What can hang from each mark:
dolo: kudut takavud tedenib
takavud: dolo dotat kudut
tedenib: kudut
dotat: kudut takavud
kudut: dolo rapufa takavud

Each row was made from one small tree. The marks that hang from a mark follow it in brackets, in alphabetical order. Every link used is in the known rows. Write each row's tree.
In the rows, zero is written as 128.
Known rows:
dolo{kudut{rapufa} takavud{dotat} tedenib}: [143 113 183  96 133 119  61 191  62 162 199  40 130 136 142 130]
dolo{tedenib}: [132 128 143 117 140 128 110 144 116 136 160 121 119 122 119 135]
takavud{dolo{tedenib} dotat kudut{rapufa}}: [151 120 158  97 179 119  82 154  55 155 126  78 155 150 114 170]
takavud{dolo{kudut{rapufa} tedenib} dotat}: [149 112 158  99 156 116  82 176  60 159 150  58 145 155 137 150]
dotat{kudut{takavud}}: [135 148 100 154 106 147 133 137  63 150 137  90 121 140 108 125]
tedenib{kudut{dolo{takavud} rapufa}}: [124 148 143 129 140 152  68 156  57 157 150  73 125 106 126 141]
tedenib{kudut}: [113 132 142 127 117 147 114 120 118 135 114 122 136 124 116 138]
kudut{dolo rapufa takavud{dotat}}: [163 155 130 143 169 133  97 141  49 150 135  62 122 135 160 155]
tedenib{kudut{takavud}}: [114 147 139 141 120 167 117 123  82 147 119 101 128 132 118 141]
dotat{kudut{dolo rapufa} takavud}: [145 148  74 157 124 137  96 160  48 142 143  73 120 120 123 129]
kudut{dolo{takavud{dotat} tedenib} rapufa}: [163 131 156 117 168 121  63 180  52 153 191  48 112 110 143 150]
dolo{kudut}: [114 123 138 120 104 125 113 148 112 136 138 102 135 140 137 119]
takavud{dolo}: [131 118 112 131 141 133 138 138 106 132 107 117 133 138 118 137]
dolo{kudut tedenib}: [118 123 152 108 117 126  95 163  99 143 170  95 126 136 129 125]
dotat{takavud{kudut}}: [112 122 115 129 118 140 115 139  96 124 116 104 140 132 113 133]
dolo{takavud{dotat} tedenib{kudut}}: [132 111 178 113 126 143  83 159  84 147 167  60 124 114 114 149]

Which tree is each row?
[142 120 167 104 145 121  80 154  70 151 142  68 149 135 127 143] => dolo{takavud{dotat kudut{rapufa}}}
[172 145 124 130 151 112  78 161  44 153 166  60 122 122 128 154] => takavud{dotat{kudut{dolo{tedenib} rapufa}}}
[165 122 109 132 141 117 115 148  62 151 112  74 148 151 116 146] => takavud{dolo dotat{kudut{rapufa}}}
[145 126  90 136 138 143  99 179  40 156 155  73 129 137  93 135] => dotat{kudut{rapufa} takavud{dolo{tedenib}}}
[121 114 136 112 130 131 104 173  76 148 150  84 130 144 119 135] => takavud{dolo{kudut tedenib}}
[151 150 109 139 151 151 103 168  13 177 158  70 125 149  95 145] => dotat{kudut{rapufa takavud{dolo{tedenib}}}}
[135 124 146 136 125 142  88 150  70 136 136  49 121 107 134 152] => tedenib{kudut{dolo{takavud{dotat}}}}
[126 116 124 116 140 141  82 192  53 154 161  64 134 146 124 131] => dotat{takavud{dolo{kudut{rapufa} tedenib}}}
[146 147 175 118 157 151  76 141  53 166 152  66 133 138 128 163] => dolo{tedenib{kudut{rapufa takavud{dotat}}}}
[123 136 174 106 140 153  62 165  69 167 182  84 127 112 107 138] => dolo{takavud tedenib{kudut{rapufa}}}
[132 109 158 113 125 124 101 149  85 135 134  69 140 133 121 141] => dolo{takavud{dotat kudut}}
[121 123 141 119 142 152 104 144  83 146 126 103 133 128  98 157] => takavud{dolo{tedenib{kudut}}}
[147 150  94 150 139 151 121 152  26 169 125  76 134 154 104 137] => dotat{kudut{rapufa takavud{dolo}}}
[148 159 144 141 157 151  82 132  39 156 120  55 130 131 148 165] => tedenib{kudut{dolo rapufa takavud{dotat}}}
[117 122 161 104 131 137  84 166  73 148 175  86 125 119  98 138] => dolo{takavud{kudut} tedenib}
